Each row was made from one small tree. Brackets hold a mark, then the marks that hang from it, in the order of their numbers. Every link used is in the known rows. Write each row's tree.
Known rows
[k605 [k788 [k341 [k256 k381]]]]: 2.333  2.903  -0.837  -1.121  -1.856  -0.555  -3.105  0.743  1.055  1.713  2.607  -1.082  0.347  -3.163  0.759  0.225  1.817  -2.157  1.063  -0.811  -1.394  -4.568
[k381 k50 k256]: 2.174  2.374  -2.454  -0.336  -0.105  0.441  -0.823  -0.508  -2.254  0.894  -0.910  -1.181  1.195  -1.610  1.079  0.356  -0.348  -0.613  -0.375  1.326  -4.034  -3.218
[k50 k955]: 1.732  -0.361  -0.371  1.261  -2.356  -0.031  0.210  -1.281  -2.211  -0.118  -0.246  -0.888  1.050  -1.754  0.685  -0.294  1.439  -1.144  -0.730  2.054  -5.100  -3.483
[k256 k341 [k381 [k50 [k955 k788]]]]: 4.126  0.294  -0.132  1.565  -0.588  0.116  -2.680  -1.231  -0.539  1.788  2.128  0.420  0.117  -2.769  3.734  -0.639  1.371  -1.563  -1.259  0.698  -5.889  -5.161
[k381 k256]: 1.383  1.742  -1.583  -0.763  -1.445  0.251  -0.034  -0.098  -2.654  0.116  -0.656  -1.408  0.966  -1.829  0.175  -0.141  0.607  -0.150  0.009  1.439  -3.167  -4.092
[k788 k605 [k900 k976]]: 1.259  -0.391  -0.656  1.208  -0.317  -1.940  1.516  -0.931  -4.316  -0.430  -2.621  -2.119  2.433  0.370  0.842  -0.913  0.163  0.049  2.978  1.456  -3.607  -3.619
[k256 k341]: 1.338  2.269  -0.855  0.085  -0.617  -0.683  -1.250  0.285  -2.003  -0.013  0.235  -1.613  -0.277  -1.358  0.702  -2.372  0.676  -0.307  0.519  0.953  -3.862  -4.846
[k788 k341 [k381 k256]]: 0.837  2.370  -2.526  0.435  -2.094  2.338  0.150  1.416  -1.093  1.672  0.141  -0.945  -1.311  -3.598  -0.313  0.552  -0.381  0.331  0.886  -0.068  -2.660  -3.592
[k900 [k788 k381 k605] k976]: 1.602  -1.037  -1.327  1.711  -1.881  0.301  0.894  0.583  -2.560  -1.508  -1.964  0.497  -1.809  -1.162  -0.689  -0.974  0.367  0.346  1.992  -0.677  -3.715  -3.552
[k900 [k788 k381] k976]: 1.495  -0.899  -0.211  0.987  -1.901  -0.179  0.998  0.258  -2.828  -1.754  -1.352  0.614  -0.693  -2.025  -1.235  -0.799  -0.260  -0.579  2.668  0.294  -4.012  -4.371
[k50 k392 [k955 [k788 [k341 k256]]]]: 1.693  1.363  -0.379  0.449  -2.361  0.963  2.095  -1.776  -0.295  2.357  0.777  -0.442  0.618  -4.139  1.488  -0.559  0.747  -0.530  0.355  1.490  -4.328  -3.794
[k50 k392 [k955 k788]]: 2.411  -0.166  0.501  1.803  -2.016  -0.004  2.814  -3.340  -1.605  0.534  -0.298  -0.030  0.546  -2.584  0.885  -0.891  0.457  -0.019  -0.517  2.460  -6.167  -3.058
[k955 [k788 k341 [k381 k50] k900]]: 2.501  0.737  -1.632  2.967  -0.926  1.583  1.427  -1.079  -1.227  2.639  -0.573  0.129  0.743  -3.208  1.634  0.875  -1.154  -0.310  3.124  0.336  -4.121  -2.869
[k341 [k256 [k381 [k50 k392 k955]]]]: 3.725  2.548  -0.755  1.281  0.186  -0.214  -2.221  -1.493  -0.219  2.394  2.230  -0.091  0.651  -2.928  4.081  -0.737  -0.096  -1.711  -1.156  1.590  -4.607  -2.531
[k788 k381 k605 [k900 k976]]: 1.569  -0.459  -1.067  2.175  -0.920  -0.716  1.272  0.155  -3.455  0.190  -2.085  -1.228  1.197  -0.396  0.732  -1.210  -0.414  0.770  3.442  0.434  -3.664  -2.961
[k788 [k341 k256] k381 [k900 k976]]: 0.710  1.341  -0.747  0.159  -1.389  -0.351  0.821  1.237  -2.291  1.729  -0.482  -1.766  2.314  -2.738  0.754  -0.676  -1.007  -0.761  4.887  0.361  -2.158  -4.368
[k900 [k788 k341 k605] k976]: 0.610  -0.510  -1.467  0.692  -1.763  -0.060  1.293  0.015  -2.861  -1.081  -2.412  -0.613  -1.597  -1.434  -0.703  0.000  0.688  -0.735  2.260  -0.070  -3.183  -4.274
[k256 k341 [k381 [k50 k392 k955]]]: 3.823  2.739  -0.241  2.213  1.035  -0.385  -3.085  -1.385  -0.400  2.150  2.464  -0.609  -0.806  -2.682  4.026  -1.706  -0.899  -1.757  -1.544  1.817  -5.856  -3.589
[k955 [k788 [k341 [k256 k381]]]]: 1.927  2.077  -1.049  -0.333  -2.001  0.928  -0.790  -0.152  -0.340  1.730  1.681  0.141  -0.396  -3.235  1.500  -0.149  2.125  -0.692  1.142  -0.636  -1.900  -4.825
[k341 k256]: 1.315  2.113  -1.474  -0.849  -1.433  -0.457  -0.428  0.072  -1.708  0.143  0.037  -1.064  1.321  -1.414  0.758  -1.529  1.422  -0.422  0.777  0.682  -2.625  -3.717
[k900 [k788 k341]]: 0.958  0.646  -1.078  0.906  -2.109  0.816  0.433  -0.164  -1.766  -0.515  -0.642  -0.238  -1.557  -2.942  -0.627  0.633  0.599  -1.530  1.278  0.392  -2.889  -4.277
[k955 [k788 [k381 k256]]]: 2.110  0.580  -1.554  0.236  -2.319  1.927  1.331  0.212  -1.542  0.927  -0.334  0.426  0.062  -2.952  -0.132  0.044  0.662  1.258  0.499  -0.056  -3.687  -4.027
[k900 k788 k976]: 1.307  -0.721  0.286  -0.159  -1.379  -1.522  1.060  -0.953  -3.643  -2.231  -1.831  -0.458  0.494  -1.244  -1.030  -0.551  0.278  -1.311  2.200  1.248  -4.015  -4.926
[k955 [k788 [k381 k50] k900]]: 3.245  0.050  -0.985  2.763  -0.468  0.613  1.173  -1.393  -1.897  1.690  -0.860  0.467  1.710  -2.157  1.730  0.059  -0.790  0.011  2.476  0.651  -4.664  -2.666
[k256 k381]: 1.884  1.716  -0.660  1.237  -0.845  -0.435  -1.761  -0.923  -1.791  -0.319  0.933  -0.475  -0.648  -1.295  1.201  -0.749  1.243  -0.790  0.162  0.783  -3.092  -3.701
[k900 k788]: 1.839  -0.065  -0.694  0.759  -1.848  -0.103  0.279  -0.589  -2.524  -1.388  -0.866  0.100  -0.593  -1.939  -0.321  -0.150  0.932  -1.114  0.610  0.815  -3.397  -3.995
[k381 [k50 k392 [k955 k788]] k256]: 3.582  0.809  -0.855  0.739  -0.583  0.876  1.657  -2.752  -1.621  2.038  -0.205  0.003  1.513  -3.311  2.109  0.387  -0.657  -0.458  -1.391  2.490  -6.611  -3.105
[k256 [k381 [k50 k955]]]: 3.386  0.562  -0.757  2.141  -0.644  0.203  -2.472  -1.643  -1.228  1.042  1.278  -0.074  0.430  -1.949  3.147  0.369  0.792  -2.062  -1.473  1.536  -5.300  -3.074

Write each row's tree
3.056  3.149  -1.473  1.045  1.033  -0.629  -3.993  0.059  -0.925  1.085  1.759  -0.736  -0.822  -1.503  2.956  -1.513  0.178  -1.367  -0.372  0.325  -4.106  -4.299 | [k256 k341 [k381 k50]]
2.278  -0.699  -1.003  2.051  -1.316  -0.169  2.104  -1.694  -2.871  0.538  -1.811  -0.545  1.586  -0.745  1.485  -0.248  1.359  0.745  1.774  0.592  -3.586  -3.406 | [k955 [k788 k605 k900]]
3.194  4.292  -1.606  0.735  1.338  -0.730  -2.222  -1.222  -0.480  1.751  1.715  -0.258  0.031  -2.119  3.164  -1.546  -0.656  -0.912  -0.057  0.890  -3.261  -2.316 | [k341 [k256 [k381 [k50 k392]]]]
2.417  -0.267  -1.103  1.368  -0.584  -0.203  0.225  -0.202  -2.499  -0.994  -1.529  0.734  -0.313  -1.791  -0.122  -0.388  -1.350  -1.134  2.325  0.330  -4.858  -3.505 | [k900 [k788 [k381 k50]] k976]
2.920  0.277  0.080  1.648  -1.729  -0.890  -0.466  0.028  -1.048  0.955  0.200  -0.882  2.043  -2.248  -0.169  0.172  -0.318  -0.719  2.781  0.494  -3.361  -3.325 | [k605 [k788 k381 k900]]
2.407  2.183  -2.056  1.406  -1.143  0.668  -1.106  -0.114  0.830  1.766  0.367  -0.427  -0.689  -2.862  -0.312  0.427  -0.665  -1.154  1.417  -0.340  -4.163  -2.282 | [k605 [k788 k341 [k381 k50]]]
3.348  2.738  -1.259  0.348  0.717  0.316  -1.397  -0.491  -1.217  2.490  1.068  -1.619  0.740  -3.287  2.954  -0.771  -1.580  -1.107  -1.717  2.456  -6.112  -4.172 | [k381 [k50 k392 k955] [k256 k341]]
3.148  1.550  -1.519  -0.354  -0.465  0.654  -2.493  0.480  -1.649  2.037  0.816  -1.591  1.457  -2.904  2.745  -0.105  0.083  -1.566  -1.806  1.620  -5.536  -5.104 | [k381 [k50 k955] [k256 k341]]
1.895  2.731  -4.581  1.575  -0.858  3.055  -0.531  1.288  -0.672  2.579  -0.802  -0.605  -2.044  -2.507  1.245  0.723  -0.526  0.644  -0.010  -1.073  -3.478  -1.962 | [k788 k341 [k381 k50 k256] k605]
3.582  1.274  -1.146  0.657  -0.881  0.115  -3.368  -0.346  -0.455  1.866  2.055  -0.078  1.275  -2.479  3.839  -0.055  1.339  -2.214  -1.186  0.812  -4.113  -3.544 | [k341 [k256 [k381 [k50 k955]]]]
3.621  3.164  -1.861  0.621  0.022  0.139  -0.719  -0.587  0.294  2.154  0.507  -0.586  0.289  -3.081  0.233  -0.002  -2.237  -0.101  0.176  0.695  -4.708  -2.057 | [k605 [k788 [k381 [k50 k392] k256]]]
1.122  1.480  -2.655  -0.109  -2.314  1.340  1.285  0.048  -0.675  1.425  -0.664  -0.396  -0.395  -2.016  0.930  -0.864  2.470  0.659  1.168  -0.958  -2.379  -3.656 | [k955 [k788 [k341 k256] k605]]
0.868  0.398  -1.900  -0.882  -1.870  0.025  0.429  1.100  -2.223  -0.327  -1.567  -0.705  -0.564  -1.860  0.099  -0.382  1.185  -1.068  2.398  -0.768  -2.021  -4.782 | [k900 [k788 [k341 k256] k605] k976]
3.598  0.434  -1.075  -0.425  -1.139  1.002  -0.963  -0.316  -1.495  2.181  0.705  -0.615  1.860  -3.301  2.785  -0.011  0.818  -1.012  -1.459  1.225  -5.980  -5.770 | [k381 [k50 [k955 k788]] [k256 k341]]
0.667  0.327  -1.430  2.368  -1.237  0.206  1.607  0.496  -2.773  1.118  -1.906  -1.677  0.258  -1.395  0.522  -0.295  -0.854  0.335  3.910  0.055  -3.151  -3.008 | [k788 k341 k381 k605 [k900 k976]]
1.023  2.060  -3.694  1.250  -2.127  3.001  0.087  1.791  -0.987  1.943  -0.496  -0.840  -2.201  -2.762  0.113  0.431  0.315  1.251  0.303  -1.040  -2.521  -2.840 | [k788 k341 [k381 k256] k605]
3.336  2.827  -1.184  1.983  0.090  -0.638  -0.409  -1.447  0.650  1.323  0.306  -0.010  -0.354  -2.286  0.054  -1.276  -2.021  -0.254  0.857  0.690  -5.200  -1.119 | [k605 [k788 [k381 [k50 k392]]]]
2.443  3.164  -2.330  -0.910  0.491  0.114  -2.350  0.959  -1.853  1.516  0.307  -1.848  0.782  -2.053  1.823  -0.920  -0.458  -0.733  -0.494  0.882  -4.142  -4.926 | [k381 k50 [k256 k341]]
1.698  0.646  -1.792  0.703  -1.815  0.759  1.453  0.032  -1.613  2.297  -0.939  -0.981  1.750  -2.290  2.006  0.063  1.579  0.212  2.630  -0.479  -1.813  -3.961 | [k955 [k788 [k341 k256] k605 k900]]
1.581  0.053  -1.460  2.239  -1.690  0.754  2.346  -1.208  -2.341  1.470  -1.461  -0.930  0.616  -1.867  1.327  0.658  1.106  0.518  2.293  0.219  -3.097  -3.537 | [k955 [k788 k341 k605 k900]]
2.515  0.736  -1.287  0.501  0.348  -0.450  0.259  0.172  -3.603  1.562  -1.461  -1.423  3.175  -2.027  1.343  0.531  -2.413  -0.560  2.976  1.406  -4.116  -3.810 | [k788 [k381 k50 k256] [k900 k976]]
1.974  -0.079  -2.221  2.384  -2.320  1.588  1.703  -0.464  -1.109  0.280  -1.125  0.795  -1.494  -1.232  0.160  -1.402  1.565  2.019  0.589  -1.028  -3.957  -2.425 | [k955 [k788 k381 k605]]
1.038  0.957  -1.457  1.711  -2.623  1.974  1.929  -0.360  -0.636  1.091  -0.331  0.456  -1.612  -3.061  -0.543  -0.276  0.490  0.767  1.890  -0.324  -3.682  -3.313 | [k955 [k788 k341 k381]]
0.680  1.687  -3.253  2.693  -2.186  2.150  0.436  0.792  -0.563  1.011  -0.698  -0.518  -2.878  -1.723  0.070  -0.718  0.736  1.086  0.946  -0.984  -2.980  -1.851 | [k788 k341 k381 k605]
2.785  0.604  -1.847  0.115  -1.059  0.846  -0.830  -0.778  -2.072  1.421  -0.342  -0.975  1.812  -2.416  2.041  1.157  0.198  -1.519  -1.601  2.060  -5.470  -3.560 | [k381 [k50 k955] k256]
1.537  0.226  0.375  0.841  -1.593  -1.419  0.686  0.094  -1.653  1.141  -0.636  -1.852  2.127  -2.606  -0.899  0.581  -1.191  -1.332  4.644  0.649  -3.291  -4.302 | [k605 [k788 k341 k381 [k900 k976]]]
1.587  0.289  -0.463  0.111  -0.882  -0.429  0.828  0.604  -3.971  0.836  -1.227  -1.775  3.000  -2.189  0.264  0.186  -1.364  -0.073  3.311  1.345  -3.337  -4.693 | [k788 [k381 k256] [k900 k976]]
3.060  3.028  -1.895  0.088  0.123  -0.306  -3.254  -0.102  -0.776  1.224  1.443  -0.125  0.728  -1.673  2.934  -0.936  0.929  -1.473  0.085  0.070  -2.782  -3.274 | [k341 [k256 [k381 k50]]]
1.473  0.882  0.444  -1.835  -1.416  -2.576  -0.011  0.182  -1.841  1.378  -0.335  -2.770  4.417  -2.413  -0.074  0.246  -0.030  -2.272  4.619  0.940  -2.054  -5.441 | [k605 [k788 [k341 k256] [k900 k976]]]
2.363  0.838  -3.600  3.040  -1.288  2.799  -0.476  0.607  -0.369  0.987  -1.062  1.016  -3.417  -2.691  0.807  0.729  -0.362  -0.375  0.803  -1.523  -3.640  -1.935 | [k900 [k788 k341 [k381 k50] k605]]
1.587  0.240  -0.610  2.516  -2.138  1.402  2.186  -0.608  -1.682  1.917  -0.454  -0.093  0.501  -3.476  0.594  0.582  -0.193  0.275  3.305  0.157  -3.305  -3.738 | [k955 [k788 k341 k381 k900]]
3.579  1.847  -0.536  2.804  0.418  -0.211  -1.536  -2.797  -0.857  1.524  1.493  -0.097  -0.378  -2.361  3.168  -0.285  -0.776  -1.609  -1.482  2.259  -5.775  -2.039 | [k256 [k381 [k50 k392 k955]]]
1.726  -0.040  -1.607  0.918  -0.988  -0.093  0.886  1.190  -3.748  0.878  -1.907  -1.640  1.887  -1.276  0.880  -0.021  -0.675  0.813  2.672  0.308  -3.046  -3.817 | [k788 [k381 k256] k605 [k900 k976]]
2.550  -0.389  -0.614  2.593  -1.840  0.478  2.963  -2.818  -1.291  0.704  -0.861  0.132  -0.395  -1.762  1.505  -1.201  1.204  0.891  -1.138  1.527  -6.015  -2.355 | [k50 k392 [k955 [k788 k605]]]
1.484  1.738  -1.195  1.027  -2.687  0.574  -0.392  0.430  0.494  1.149  0.576  -0.674  -1.100  -2.969  -1.340  0.068  0.260  -0.595  1.664  -0.463  -3.204  -3.116 | [k605 [k788 k341 k381]]
3.246  0.913  -2.524  0.852  -1.172  2.191  -1.185  1.042  -1.506  0.635  -0.319  0.924  -0.973  -3.374  0.692  1.119  -0.923  -0.770  0.166  -0.305  -3.944  -3.659 | [k900 [k788 [k381 k50 k256]]]
